Each row was made from one path, in order. Every step used is in the known rows, and no mark comes twice. Write each row's path.
Known rows:
gugos > noperub > noteke: [  6 -55  20 -21 -48 -19   7 -45  25 -21 -37   3  51  53  22  33 -11  36
  17 -19  -1  16 -35]
noperub > vavis > noteke: [ 13 -23 -19 -56 -29   4  14 -69  50  22   9   3  44   1  13  51   8 -16
  49 -13 -27   1   3]
noperub > vavis > gugos: [  2 -31  10  15 -23  38  32 -16  31  49  24  -2  28  37   2  51 -28 -20
  17   0 -13 -26  35]
gugos > vavis > mepe: [-10  -9  25 -29  27 -60  30 -16  22  17 -31  28  -1  73 -45   6 -36   2
   7  15 -38   1  12]
noteke > noperub > bitif: [ 22 -46  24  12   2 -53   8 -34  67 -57  35 -13  20  59  21  28 -73 -14
  -8  -7 -44  -7  19]
vavis > gugos: [ -8 -17   9   2 -24  61  24  -2  27  32  13 -14 -24  35 -17  31 -21 -17
  -8  16 -28 -27  23]
bitif > noperub > noteke: [-18 -49  24 -42 -42 -10  30 -35  50 -39 -25 -22  34  -1  17  21 -28  36
  18 -30  18 -13 -21]
mepe > vavis > noteke > noperub > gugos: [-19 -29  60 -19 -16  42  33 -38  49 -29  43 -53  35 -15 -29  72 -17 -18
  -4 -27 -55 -31  13]
noteke > noperub > vavis > mepe: [ 25 -41  35 -12  19 -44  42 -11  25  -4  -5  15  49  40 -17  29 -55  -8
 -28  -4 -74  -2   3]
vavis > bitif > noperub > noteke: [-35 -39  16 -49 -45  -4  11 -25  73 -42 -36 -12  48   3  25  20 -35  36
  14 -41   5  -3 -29]
vavis > gugos > noperub: [  2 -44  21   9 -22  25  12  -2  43  19  11 -13  17  72   5  37 -37   8
 -14   8 -37  -2   1]
bitif > noperub: [-21 -37  28 -30  -7 -18  29  -6  69 -26  19 -29   2   2   4  -5 -50  17
   0 -14  -4 -30  12]
mepe > vavis > noperub: [-15 -19  43 -35 -36  -4  11 -27  64 -20  37 -55  37  12 -21  14 -24   7
  30 -24 -26 -27  14]
vavis > mepe: [  0 -16  30 -37   6  -6  30 -12  12  -1 -44  23  -8  41 -31 -14 -38  -4
 -21  15 -74  -5  -3]
noperub > bitif > vavis: [ -1 -30  28  10 -19 -26 -21 -49  75 -22   3  22  12  28  53 -14 -68   1
  20  -1  -1 -35  33]
noperub > vavis: [ 11 -34  10   0 -11 -33  20 -40  24  20  18  19  50  32  13  21 -20 -13
  41 -12   3 -16  35]
mepe > vavis > noteke: [-14   1  -3 -70 -51  16  -8 -82  52   5  15 -38  -4 -16 -27  42   1  -4
  42  12 -36  -7  -1]
noteke > noperub > bitif > vavis: [ 11 -43  31  25  -6 -39 -17 -35  85 -43  30   1  20  23  48  11 -79  -2
 -10  -7 -16 -32  29]
noteke > noperub: [ 19 -37  20   6   5 -24  18   2  35 -34  47 -31   0  23 -17  34 -30 -10
 -37  -3 -40 -15  13]
bitif > vavis > noperub: [ -6 -32  34 -17 -18  12   6   1  79 -20  23 -19  38   3  28  -8 -28   9
   7 -37 -15 -40  13]
mepe > vavis: [-21  -3  31 -20 -41 -19  -8 -58  29   1  23 -30  -7   8 -37  10 -27   2
  35  21  -8 -25  31]
gugos > vavis: [-16  -6   4  -4  13 -71  10 -29  34  18  21  10  -5  67 -26  23  -9  -1
  47   6  28 -12  40]

Write each row's path:
[-12 -21  21 -22   7 -45  27  -4  69  -7  35 -24  39  58 -11  23 -10   5
  40 -36   3 -15  21] | gugos > vavis > noperub
[  7 -41  29 -19 -14 -26  14 -35  86 -47  15 -12  46  65  35   3 -59  -7
  30 -33 -41 -14  13] | vavis > noperub > bitif
[ -8 -35  49 -16  -2  50  42 -19  43 -32  35 -36  31  -6 -14  66  -9 -23
 -15 -34 -59 -29   7] | vavis > noteke > noperub > gugos
[ -8 -48  29 -13 -68  16   7 -53  32   0 -21 -24  48  47   3  62 -26  37
  17  -5  -3   6 -27] | mepe > vavis > gugos > noperub > noteke
[ 23 -42   5 -22  -9 -31   4 -56  85 -55  32 -23  23  40  24  51 -58 -17
   0 -10 -62   3   0] | vavis > noteke > noperub > bitif
[-41 -25  17 -40 -11  -8   6   7  95 -34   6 -18  18   4  12  -5 -57  13
  -5 -29 -22 -17   5] | vavis > bitif > noperub
[-18 -23  61  -9  42 -37  52  -4  27  -5  -8   8  24  63 -49  38 -44  -5
 -16  -7 -53 -12  17] | noteke > noperub > gugos > vavis > mepe
[-10 -40  68  16  10  31  45   1  29 -34  37 -26  28  13 -18  44 -26 -21
 -23 -31 -42 -39  27] | noteke > noperub > gugos
[ -1 -41  40 -35  11 -37  49 -17  46   1 -22  15  52  26  -4   5 -67   9
  -3 -11 -51 -11   5] | bitif > noperub > vavis > mepe
[ 11 -28  30 -26   8 -29  37 -26  15  18 -33  37  42  44 -12   3 -44  -8
   3   2 -60  -4  10] | noperub > vavis > mepe
[ -5 -11 -10 -53 -33  31 -14 -56  67   6   1  -1  -3 -24  21  21  -1  -2
  19   0 -26 -21  -2] | bitif > vavis > noteke
[ -1 -27  43 -17   2 -24   5 -36  55 -16 -44  38  10  40  19 -23 -82   2
 -14  10 -62 -18   8] | noperub > bitif > vavis > mepe
[  5 -33   1 -40 -33  -1 -24 -76  97 -15  -1   3  30  17  54  29 -40   6
  26  -8 -37  -3 -10] | gugos > noperub > bitif > vavis > noteke
[ -1 -44  22 -42 -47   9  27 -30  41 -32 -23 -20  57  21  15  26   0  23
  26 -48  -6  -5 -29] | vavis > noperub > noteke
[ -5 -26   4  -2  -6 -29  -5  -4  67 -14  21  10  66  32  17  38 -38 -18
   1 -29 -37   2  16] | noteke > noperub > vavis > bitif
[  0 -38  26  33 -19  33   2 -13  79  -3  34 -17   1  30  31  43 -75  -9
 -24   6 -28 -37  30] | noteke > noperub > bitif > vavis > gugos
[ 17 -33   1 -24 -10   3   0 -26  74 -28  43 -35   7 -21  10  52 -20  -5
 -30  -7 -44 -17  -6] | bitif > vavis > noteke > noperub
[-10 -32  34   7 -40  15   0 -26  48  20  23 -34  18  60 -13  46 -44  15
   0  16 -32  -4   7] | mepe > vavis > gugos > noperub
[ 28 -50  18  16   4 -49  27 -21  38  -6  51  -7  63  26   9  51 -33 -16
   2 -19 -16 -13  30] | noteke > noperub > vavis
[-13 -33  37 -46 -64   1  16 -53  46 -33 -11 -41  64   8   0  36  -9  30
  40 -39   1  -9 -22] | mepe > vavis > noperub > noteke
[ -1 -34  -8 -65 -24  -3  25 -57  81   4  20 -20  52 -16  23  47 -17   0
  40 -25 -19  -8  -2] | bitif > noperub > vavis > noteke
[ -4 -17  38 -21   2  -3  10 -14  33   3 -42  32  -2  18  -3 -25 -53   6
 -26  13 -56 -24   6] | bitif > vavis > mepe
[ 13 -51  27   3 -14 -54  -7 -51  68 -35   2  11  39  95  41   9 -72   6
  21  -6 -37  10   8] | gugos > noperub > bitif
[-47  -8  31   0  18 -24   4   4  70 -13  18   3  39  56 -16  47 -27 -15
  12 -36 -19 -10  30] | noteke > noperub > gugos > vavis > bitif
[ 19 -39 -11 -48 -28 -10   7 -67  60  17  10   2  67  25  26  57  -4   0
  42 -17 -36  15 -11] | gugos > noperub > vavis > noteke
[ -2 -43  28  21 -25  27  -3  -5  58  21  11  -6  19  52  26  28 -47  15
 -17   6 -23 -16   7] | bitif > vavis > gugos > noperub
[ 14 -33  14 -25 -24 -41  -4 -75  89 -54  41 -42  27  31  10  59 -64 -11
  12  -2 -56   1   6] | mepe > vavis > noteke > noperub > bitif
